(in the rows, 128 means zero)
Known rows, with every way that one mark hangs from another
{B {Y {N K} {R J X}}}: [123 157 199 143 164 134 130 108  66 125 142 136  86 106 113 166 101 128
 129  61  78 109 159  81]
{F X}: [148 123 138 149 114 124 137 124 121 112 132 175 147 136 102 165 131 131
 120 130 125 118 142 111]
{N K {X D} Y}: [119 135 149 125  91 118 173 106  93  80 150 104 145 131  95 173 104 130
 138 118 137 161 103  57]
{W {J {Y N {R {X D}}}}}: [116 162 179 127  91 125 111  64  96 115 170 128 141 137 152 187 131 150
 142  73 100 119  66 164]
{C Y}: [145 133 146 125 142 144 132 138 140 135 121 137 127 110 100 134  99 125
 130 132 120 122 125 134]
{J {Y {N K}}}: [124 138 138 137 138 132 152 114  90 137 140 120 154 153 152 133 127 139
 145 109 156 178 147 104]
{L K {Y J}}: [133 137 126 148 168 110 123 112 117 147 150 121 137 106 111 136  99 122
 133 114  72 130 142 104]
{L {Y J}}: [138 159 129 125  92 148 127 118 122 138 150 134 139 115 100 137 105 115
 133 118  72 125 127 110]
{Y J {N K X}}: [111 125 180 125 148 121 140 123  96 115 151  95 170 148 107 171 143 141
 140  98  88 151 135  31]
{Y R}: [141 132 148 117 119 126 116 118 123 132 136 128 142 130 109 138 133 131
 130  87  84 131 127 146]
{J W {Y {N K X} R}}: [139 153 173 118 146 124 131 137  76 113 126  45 153 138  96 173 151 139
 150  62 122 193 123 103]
{Y J N R}: [131 134 167 106 143 122 115 103 102 147 140 131 165 155 103 158 156 132
 138  64  45 133 126 158]
{B {Y J N R}}: [133 150 163 119 148 130 112 105  71 145 129 144 175 122 110 176 114 118
 129  67  45 154 137 145]
{L K {Y {J W} {R X}}}: [129 146 169 134 194 107 105 127 104 122 120  82  98 103  78 145 122 127
 136  71  40  91 111 124]
{C X {Y J N}}: [161 144 137 115 171 129 129 133 123 150 134 157 149 144  58 169 117 123
 135 111  73 127 116 148]
{L K {Y {R J {X D}}}}: [142 160 171 138 162 114 103  85 115 119 198 116  44  93  83 144  98 118
 136  69  71  78  96 130]
{N K {X D}}: [126 129 152 125 124 122 146 126 113  86 177 103 139 121 120 156 122 133
 144 122 133 150 107  17]
{Y {J W}}: [130 155 136 122 156 134 127 151 119 129  95  98 107 130 107 131 153 120
 137 123  72 137 118 111]
{J W {Y R}}: [153 168 137 114 119 138 119 135 104 134 105  81 114 130 102 135 142 126
 138  88  98 175 109 172]
{B {Y {J W} {R X}}}: [121 165 175 117 151 135 111 130  81 108  88 107 111 101  85 164 116 117
 127  84  32 115 115 113]
{Y {R J}}: [152 169 163 121 116 134 115 116 125 145 148 120  73 119  95 138 134 122
 127  79  49 125 139 137]
{R {J W {Y N}} {X D}}: [122 192 159 130 149 148 108 105  94 109 145  74  19 142 103 142 147 120
 152  99 147 117  71 169]
{B {Y {N X} R}}: [130 134 168 117 132 123 105 119  73 119 136  99 175 107  92 200 108 125
 125  67 109 158 129 140]
{J W {Y {N K X}}}: [125 148 152 133 149 127 138 148  84 110 118  43 140 138 113 160 150 139
 149 103 165 190 123  82]
{Y J}: [124 141 142 127 120 132 132 117 127 135 129 134 136 138 114 133 133 128
 131 122  65 132 130 100]
{X D}: [132 138 124 119 127 132 125 115 123 112 161 137 119 130 133 135 126 121
 139 128 135 129  95 131]

Rows
[128 163 140 114 131 135 107 124  90  96 147  45 121 139 102 174 151 125
 153 107 177 180  64 159] -> {J W {Y {N {X D}}}}
[121 148 140 120 184 129 120 140 102 140 101  95 125 146 115 145 170 124
 142 104  95 133 115 150] -> {Y {J W} N}
[138 148 172 108 108 125 132  94  82 105 193  89 171 149 104 178 129 140
 154  61 120 192  96  90] -> {J {Y {N K {X D}} R}}
[182 135 147 108 170 119 118 135 117 149 136 153 156 135  54 173 116 125
 136  74  92 125 118 194] -> {C X {Y N R}}
[111 146 157 123  70 124 147  99 105 105 112  93 154 142  58 180 118 128
 121 114  69 155 115 108] -> {N X {Y J}}
[139 199 157 126 131 143 107 119  93 112 161  37  47 133  85 172 154 118
 151  99 145 172  73 144] -> {R {J W {Y {N {X D}}}}}
[147 178 185 129 117 121 160 137  86 107 102  46  71 112  56 176 131 126
 132  69  61 161 139  80] -> {N K X {Y {R {J W}}}}
[146 187 174 119  97 125 131 124  96 110  93  42  61 113  35 182 137 119
 126  70  64 150 111 153] -> {N X {Y {R {J W}}}}
[119 170 173 101 113 126 140  95  87  88 104 105  99 143  57 168 139 120
 145  76  42 107  63 164] -> {N {Y {J W} {R {X D}}}}
[116 183 163 141 149 148 111 120 100 127 115  68  26 139 100 138 149 126
 139 100 143 117 100 172] -> {R {J W {Y N}} X}
[157 180 158 124 153 135 113 146 118 142 111  82  44 112  90 134 154 116
 132  81  60 130 127 146] -> {Y {R {J W}}}
[137 116 161 127 176  94  96 112  94 130 168  74 167 106  79 183 111 133
 133  55 117 135 123 152] -> {L K {Y {N X} R}}
[121 153 158 104 162 126 109 133 101 100 143  64 125 141  90 180 166 121
 151 100 103 144  70 116] -> {Y {J W} {N {X D}}}
[113 125 174 124 153 128 105 103  75 121 124 139 148 115 108 176 105 127
 124  70 111 102 121 165] -> {B {Y N {R X}}}
[122 137 165 128 121 132 113 110  91 108 122 142 128  99 104 162  90 122
 121  89  90 106 123 125] -> {B {Y {R X}}}
[143 167 170 143 197 112 101 130 110 130 125  68  25  82  75 137 118 119
 130  68  73  80 119 141] -> {L K {Y {R {J W} X}}}
[183 147 142  94 163 121 119 122 114 132 169 161 143 135  61 178 115 116
 147  73 101 123  87 193] -> {C {X D} {Y N R}}
[151 129 132 138 167 100 116 114 114 145 151 115 142  95 107 140  96 124
 129  79  90 126 141 152] -> {L K {Y R}}
[133 136 165 110  70 115 138 100 100 105 119  85 159 130  53 185 117 130
 121  81  88 152 110 151] -> {N X {Y R}}
[118 126 150 116 134 123 114 109 108  99 176  94 145 140 108 175 140 129
 144 104 160 134  80 132] -> {Y {N {X D}}}
[134 171 157 104 117 136 112 110 101  93 135  88  87 134  95 142 140 128
 151  85 110 127  60 162] -> {J W {Y {R {X D}}}}
[150 132 199 101 159 126 133 121 101 103 179 109 166 119  83 186 110 131
 152  67 104 143 105  85] -> {C {Y {N K {X D}} R}}
[116 151 182  97 174 128 103 111  90 103 139 104 108 151  91 163 169 125
 153  62  61  90  61 161] -> {Y {J W} N {R {X D}}}
[108 144 193 147 111 118 140  87  87 125 140 124 160 133 166 174 128 164
 135  69  90 130 125  90] -> {W {J {Y {N K} {R X}}}}
[121 164 159 123 119 122 173 126  84  82 115  69 129 134  78 177 132 125
 148 114  80 171  94  44] -> {N K {X D} {Y {J W}}}
